Each row was made from one path, in order. Every step used is in the known rows, and no mark comes twice. Write each row's path.
Known rows
H -> M -> X: [ 0.35  0.16  0.02 -0.43  0.89  1.03 -2.73  1.18  0.07  0.58 -1.24 -1.41
 -1.31 -2.24  1.32 -2.23  0.92  2.62  1.13  0.76  2.10 -2.07  1.65]
Y -> M -> E -> X -> R: [-0.79  4.39  2.60 -0.20 -0.16 -2.37 -0.65 -0.22 -1.46  0.01 -0.23 -0.60
  1.11 -1.30 -0.70  2.83  0.22 -0.43 -1.67  2.23  3.26  1.45 -2.64]
H -> Y: [ 1.14 -0.87 -1.34 -3.27  1.25  1.81  1.69 -1.50  0.51  0.41  0.35 -0.47
  2.33  0.08 -0.60 -1.23 -2.64 -0.43 -2.59 -0.42 -3.49  2.75  3.14]
X -> R: [ 1.58  2.57 -0.41 -3.26  0.66  1.64  0.32 -0.32 -0.96  1.73 -0.66 -0.89
  4.30  0.06 -1.60 -0.02 -2.72 -0.12  0.17  2.37 -2.96  3.21 -1.56]
E -> M -> X -> R: [-0.21  2.00 -1.00 -2.61  1.02  0.97 -3.82 -1.37 -2.51  0.15  1.01  1.23
 -1.01 -4.74 -2.45  1.18  0.98 -2.52  1.43 -1.37 -0.93  2.14 -1.50]
Y -> M -> E -> R: [-2.20  0.26  2.30  2.74 -2.31 -0.79  0.42  3.76  1.39  0.11 -1.13  2.98
 -3.55 -3.22  1.45  0.40  0.61  0.54 -0.35  0.50  2.60 -2.11  0.22]
H -> M -> E: [ 0.68 -0.57  0.70  1.82  1.79 -1.28 -1.19  3.40 -0.07  1.61 -1.90 -2.00
  0.88 -0.04  1.83 -2.53  0.53  1.95  1.12  1.13  3.74 -1.66  1.29]
M -> E -> H -> Y: [-1.06 -2.83 -1.33 -2.09 -0.20 -0.77  1.69  1.75 -2.82  1.98  2.79  0.48
 -1.46  2.22 -0.43 -2.58  0.61 -3.98  0.27 -0.37 -2.13  3.16  3.01]
R -> X -> M -> H: [ 1.74 -0.45 -0.99 -0.65  1.67 -1.17  3.83  0.20  0.73  1.46 -1.63 -2.69
  4.18  2.90 -2.53 -1.88  1.43  3.15  3.37  1.70 -1.20 -1.12 -3.12]
H -> Y -> M: [ 0.41 -0.69  1.80  0.01 -1.66  1.08  0.35 -2.28  2.26 -0.38 -0.91  1.50
 -0.20 -1.85  1.20  1.77 -1.51  1.44 -3.71 -1.25 -2.24  1.11  2.77]
X -> H -> M: [ 1.78 -0.44  1.91  2.07 -0.32  0.18 -4.11  0.62  2.25  2.14 -2.01 -1.43
  2.10  0.10  3.65 -1.35 -2.33  4.99  0.72  1.94  1.39 -2.49 -0.13]
X -> M: [ 0.35  1.25 -1.06 -3.10  0.36  0.50  0.42 -1.35  1.39  1.85  0.02 -3.02
  2.72  0.76 -0.94 -1.37 -2.83  2.37  1.54  2.29 -1.24  1.74 -0.78]
E -> H -> Y -> M: [-0.85 -2.33  2.28 -0.30 -3.49 -0.25 -1.04  0.10  1.01  1.42  1.35  3.31
 -3.05 -2.04  2.41  0.97  0.28 -0.64 -1.12 -0.90 -4.33  1.15  2.36]
R -> X -> M -> H -> Y: [ 1.85 -2.11 -1.49 -1.08  2.16 -0.68  5.23 -2.15  0.06  0.52 -0.77 -1.87
  4.35  4.30 -3.49 -1.21  0.87  1.48  0.98 -0.29 -3.47 -0.10 -0.77]
M -> X: [-0.27  1.42 -2.10 -3.40  0.69  1.97  0.18 -0.63 -0.69 -0.07  0.17 -1.27
 -0.84 -1.28 -1.25 -2.28 -0.54  0.41  0.46  0.61  0.61  1.25  1.21]
H -> Y -> M -> R: [-1.17  0.00  1.78  1.22 -2.26  1.40  1.07 -3.49 -1.03 -3.10  0.17  2.23
 -2.22 -0.60  0.01  2.41  0.33 -2.75 -3.05 -2.45 -1.48  1.65  3.38]
H -> M: [ 1.59 -0.49  1.17  0.47  0.94  0.00 -2.66  2.67  1.98  2.03 -1.95 -1.29
  1.58 -2.47  3.04 -1.72 -0.79  3.61  0.90  1.59  0.18 -1.83  1.26]
E -> R -> X -> H: [ 0.73 -1.28 -1.67  0.59  0.36  0.58  0.32  3.05  3.05  0.44  0.12  1.58
  0.92  0.38  0.67 -0.09 -1.60  1.30  0.52  0.13 -1.11 -2.39 -2.87]
E -> H -> M -> R: [-1.45 -1.48  1.49  1.82 -1.45 -1.01 -3.23  4.01 -2.17  1.01  1.66  1.29
 -3.51 -0.64  3.11 -1.96  2.81 -2.51  4.15  1.11 -1.15 -1.10  1.34]
R -> X -> M -> E -> H: [-0.24 -1.68 -3.24 -1.40  0.90 -2.59  1.68  3.42 -0.77  2.86  2.04 -1.94
 -0.23  4.04 -1.30 -1.65  2.23 -1.98  4.37  0.26  0.23  0.74 -3.04]
M -> X -> R: [ 0.25  3.12 -1.84 -4.04  0.39  2.12  0.13 -1.91 -2.79  0.33  0.06 -0.99
  1.33 -0.24 -3.35 -0.36 -1.00 -1.12  0.66  1.46 -1.12  3.04 -1.06]
X -> H -> M -> R: [ 0.07  0.18  1.87  3.48 -0.71  0.25 -3.33 -0.29 -1.16 -0.44 -0.59 -0.80
  0.00  1.57  2.42 -0.66 -0.65  0.64  1.38  1.11  1.95 -1.82  0.63]
Y -> M -> X: [-0.96  1.59  0.85 -0.39 -2.47  1.40 -1.09 -1.47  0.78 -0.44 -1.31  0.72
 -3.37 -3.31  0.31  0.72  0.77  2.08 -0.82 -0.16  1.55 -0.34  1.06]
H -> Y -> M -> X -> R: [-0.25  1.76  0.78 -1.33 -1.95  1.92  0.10 -4.81 -1.64 -1.57 -0.46  1.45
 -1.12 -0.84 -2.62  3.20 -0.40 -1.00 -3.26 -1.34 -1.94  2.67  1.10]
Y -> M -> R -> X: [ 0.21  0.56  0.06  2.29 -0.80  0.36  0.84  0.28  0.81 -2.70 -0.89  1.53
 -1.64 -0.52  0.48  3.08  2.48 -1.81 -0.79 -2.57  0.66 -0.64 -1.02]
M -> E -> X -> H -> Y: [-0.66  0.38 -0.67 -1.66  1.92 -1.31  1.05 -2.50 -2.14 -0.36  2.33 -2.29
  1.99  3.09 -0.73 -1.15 -2.59 -1.33 -3.35  0.64  2.30  2.18  0.98]

Which path is each row?
[-2.15 -1.41  2.40  3.90 -3.26 -0.50  0.44 -0.66  0.73 -0.89 -0.13  3.46
 -2.98  0.47  0.93  1.61 -1.14  0.10 -3.06 -1.15  1.33 -1.33  1.46]
X -> H -> Y -> M -> E -> R
[ 2.05 -1.98  0.27  1.82 -1.20  0.59  0.17 -2.73  3.49 -0.71 -1.13  1.42
  0.92  1.50  1.10  3.71 -1.15  1.97 -4.17 -3.03 -1.05 -0.73 -0.43]
R -> X -> H -> Y -> M
[-1.29  1.68  2.32  1.69 -2.71  0.84 -0.25 -1.15 -0.40 -1.89 -0.58  1.56
 -2.43 -1.85  1.13  1.89  0.66 -1.41 -0.59 -0.41  0.64  0.45  1.02]
Y -> M -> R
[-0.22  1.10 -1.53 -1.94 -0.81  2.20 -1.18 -2.69 -1.07  0.25  0.00 -1.53
 -0.46  0.97 -0.78 -1.77 -2.21  1.53  0.47  1.00  1.63  0.90  0.14]
M -> X -> H
[ 0.81 -1.02 -2.26 -0.97  1.87  0.69  1.78  5.04  2.99  0.28  0.22  1.87
  0.57 -1.97  0.00 -0.63 -0.21  0.19  0.49 -0.18 -2.14 -1.77 -1.51]
E -> R -> X
[-0.09  0.35  1.22  1.93  0.44  0.21 -1.86  1.61 -1.31 -0.84 -0.64 -0.51
 -0.44 -0.76  1.76 -1.01  0.92 -0.56  1.46  0.74  1.10 -1.32  1.75]
H -> M -> R
[ 2.67 -0.78 -2.40 -0.68  1.21  0.89  0.06  0.22  2.46  0.96 -0.63 -1.24
  3.41  2.32  0.22 -0.14 -2.12  1.91 -0.37 -0.10 -0.29 -0.22 -2.49]
R -> X -> H
[ 0.70 -2.25 -0.70  3.62  2.87 -2.14  0.15  7.90  1.83  0.52 -1.31  1.06
 -0.94 -0.80  1.66 -1.20  2.60  0.50  1.64 -0.56  2.82 -5.07 -1.16]
H -> M -> E -> R -> X
[-0.80 -0.11 -1.29 -2.11  1.12  0.73 -3.60 -0.32 -0.50 -0.13  1.23  0.97
 -3.11 -5.82 -0.40 -0.74  1.29 -0.97  1.32 -2.11  0.69  0.67  0.82]
E -> M -> X
[-0.95  2.12 -0.77 -2.66  2.79 -1.89  0.97  1.55 -1.48  0.74  1.36 -2.71
  1.47 -0.51 -0.51 -2.12 -0.54 -0.70 -0.76  2.37  3.53  1.41 -0.22]
M -> E -> X
[-0.97  1.92  2.29  2.12  0.77 -1.82 -3.89 -0.54 -1.77 -1.33  1.38 -1.55
  0.14  0.22  2.68 -0.40 -0.38  0.30  0.71  2.24  3.38 -2.12 -0.34]
E -> X -> H -> M -> R
[ 0.11 -2.69 -0.59  2.34  0.51 -1.63 -1.93  5.44 -1.14  0.52  1.35  1.31
 -2.60  0.63  2.63 -0.56  4.58 -3.17  4.04 -0.99 -1.14 -2.19 -0.59]
E -> H -> M -> R -> X
[ 3.41 -1.74 -0.14  2.43  1.54 -0.34 -2.70  2.23  3.49  1.45 -2.16 -1.46
  2.90  1.32  2.81  0.02 -0.59  4.16  0.47 -0.15  1.40 -3.56 -2.23]
R -> X -> H -> M
[-1.13 -0.17  0.12 -0.05  0.84  0.32 -2.71  0.17 -1.78 -1.32  1.85  1.82
 -2.16 -4.26  0.03  0.37  1.45 -4.33  1.67 -2.44 -0.63  1.24  0.95]
E -> M -> R
[-2.24  0.50 -0.98 -0.52  0.24 -1.18  2.07  2.21 -0.13  1.22  0.98 -0.80
 -0.35  0.85 -1.57 -1.99 -1.18 -0.06  2.77  2.27  1.52 -0.37 -0.96]
X -> M -> E -> R
[-0.61  1.03 -1.66 -1.78  1.04 -0.68  1.65 -0.57 -0.54  1.55 -0.15 -3.87
  2.09  2.83 -2.12 -1.90 -1.39  0.57  1.89  1.90  2.21  1.85 -0.78]
X -> M -> E
[ 1.06 -1.38  0.92 -1.41  0.76  0.86  3.73 -1.52 -1.56  0.62 -1.22 -0.33
  3.00  1.01 -1.71 -3.24 -0.41  1.07 -0.54  1.05 -3.53  1.03  3.00]
M -> H -> Y
[ 0.84  0.04 -2.91 -0.78  2.02  1.01  2.25  1.10 -0.87 -1.91  0.47 -0.30
  0.93  1.68 -1.33  0.12  1.23 -3.44  0.65 -1.66 -0.67  0.78 -0.70]
M -> R -> X
[-0.89  0.00  0.54 -0.92 -1.99  1.73  0.14 -3.84  0.25 -1.74 -0.32  1.18
 -3.25 -2.16 -0.65  1.53  0.10  0.38 -3.46 -2.30 -0.51  0.87  3.22]
H -> Y -> M -> X
[-1.01 -1.41  0.24 -0.51 -0.98 -0.51 -4.06  3.46 -1.06  2.33  1.11  0.27
 -4.38 -2.15  2.64 -3.25  2.66  0.71  3.95  1.36  0.20 -1.75  1.37]
E -> H -> M -> X
[-0.63  2.32  1.82 -2.42  1.31 -2.50  1.88 -1.25 -1.27  1.51  0.25 -3.67
  3.62  0.27 -1.74 -2.97 -0.24  3.43  2.58  5.10  0.05 -0.24 -1.80]
E -> X -> M -> H
[-0.08 -0.43 -2.57 -1.48  1.60 -0.44  2.01  2.82  3.27  0.90  0.58 -0.07
  1.10  0.00 -1.28 -0.08 -0.78  1.17  2.16  0.60 -2.02 -1.88 -3.04]
E -> R -> X -> M
[ 0.95  0.06 -2.37  0.69  0.57  0.89  0.80 -0.88 -0.88 -1.62  0.63 -0.57
  1.22  3.95 -0.92  0.57 -0.35 -2.30  0.58 -1.25  0.36  0.25 -1.96]
M -> R -> X -> H
[ 0.27  0.45  0.68  3.79 -2.27  0.18 -0.52 -1.57  0.86 -2.26 -0.72  1.39
 -1.34  1.68  1.06  3.69  1.07 -0.75 -0.84 -2.01  1.80 -1.34 -2.25]
Y -> M -> R -> X -> H
[-1.20 -1.18 -1.01 -1.50 -0.71 -1.17  0.34  3.91 -2.21  3.06  1.72 -0.14
 -1.67  0.84  0.40 -3.33  1.07 -2.49  2.99  1.58  0.29  1.90  0.75]
M -> E -> H
[-0.80  2.73  2.04 -0.62  0.53 -1.90  0.94 -2.40 -2.36 -1.02  0.78  0.15
  1.26  0.01 -1.78  3.44 -0.30 -2.17 -4.39  0.13  0.82  2.46 -0.36]
H -> Y -> M -> E -> X -> R
[-2.33  3.51 -0.65 -3.09  1.20 -1.45  0.32 -2.40 -2.40 -1.24  3.18 -3.03
  0.66  0.77 -1.80 -0.32 -0.89 -2.13  1.38  2.48  0.90  1.95 -1.17]
E -> X -> M -> R
[ 1.39 -0.82 -0.93  2.46  2.52 -0.36 -0.70  3.18  0.17 -1.38 -0.96 -0.33
  0.24  0.62  1.19  0.35  2.75 -1.24  1.40 -1.54  1.03 -2.53 -0.20]
H -> M -> R -> X
[-1.08 -0.23  2.28  2.79 -3.56  1.14 -0.39 -5.41 -0.97 -2.78  0.44  2.05
 -1.99  1.71  0.69  3.03 -1.13 -1.64 -3.15 -1.95 -0.46  1.12  2.25]
X -> H -> Y -> M -> R
[ 0.60 -2.86  1.89  0.22  1.36 -0.37 -0.12 -0.93 -0.96  0.34 -0.17  2.18
  0.73 -3.70 -0.87 -1.77  1.59 -0.26  0.18 -1.86 -3.41  0.35  2.55]
E -> M -> H -> Y
[ 0.39 -2.43  0.93  3.12 -1.89  0.25  0.35  0.10  4.11 -1.27 -0.12  4.12
 -1.57 -0.28  1.54  3.57 -0.98  1.24 -3.40 -2.88 -1.99 -2.87 -0.75]
E -> R -> X -> H -> Y -> M
[-0.85 -0.83  0.10  3.27 -0.45 -1.42  1.69  5.19  2.75 -0.64 -1.20  3.11
 -2.87 -2.03  0.73  1.81  2.50 -0.06 -0.33 -1.57  2.43 -3.39 -1.69]
Y -> M -> E -> R -> X
[-0.40  3.45  1.15 -1.01 -2.61  1.45 -1.38 -2.55 -1.10 -0.33 -1.26  0.80
 -1.19 -2.19 -1.56  2.67  0.14  0.71 -0.69  0.77  0.33  1.50 -1.47]
Y -> M -> X -> R
[ 0.21 -1.02 -0.32  1.87 -0.39  0.79  2.29 -1.88  0.37 -3.59  0.22  2.25
 -1.68  0.72 -0.69  3.93  2.00 -3.58 -3.18 -4.54 -1.52  0.44  1.35]
H -> Y -> M -> R -> X
[ 0.42  0.71  1.28 -1.01 -0.21 -0.48  2.57 -1.26 -0.69  2.00 -1.52 -2.73
  3.47  1.61 -2.03 -3.46 -0.41  3.79  3.58  3.75 -1.11  0.10 -1.02]
X -> M -> H
[ 1.19 -2.07 -0.34  3.25 -0.46 -0.55  1.50 -1.75  1.45 -0.98 -1.17  0.66
  0.09  3.80 -0.18  3.08  0.14  0.12 -3.80 -3.72  2.16 -0.41 -0.42]
R -> X -> H -> Y -> M -> E
[ 0.53 -0.76  2.31  1.36 -3.18  1.18 -1.15 -4.15  2.22 -0.26 -1.07  1.49
  0.28  0.29  1.77  2.28 -3.08  2.50 -3.94 -0.85 -1.17  0.49  1.66]
X -> H -> Y -> M
[-0.64  2.87 -0.74 -4.40  1.94 -1.49 -0.24 -1.40  0.82  1.19  1.87 -3.77
  2.86 -0.72 -0.90 -0.87 -2.76  2.15  0.49  3.59  0.14  1.35 -1.82]
E -> X -> M
[ 1.01 -1.65 -2.85  0.31  1.35  1.21  2.42 -3.09 -1.45 -2.72  1.58  0.22
  1.26  5.16 -1.91  1.25 -0.68 -4.05 -2.06 -3.21 -1.83  1.56  0.57]
M -> R -> X -> H -> Y
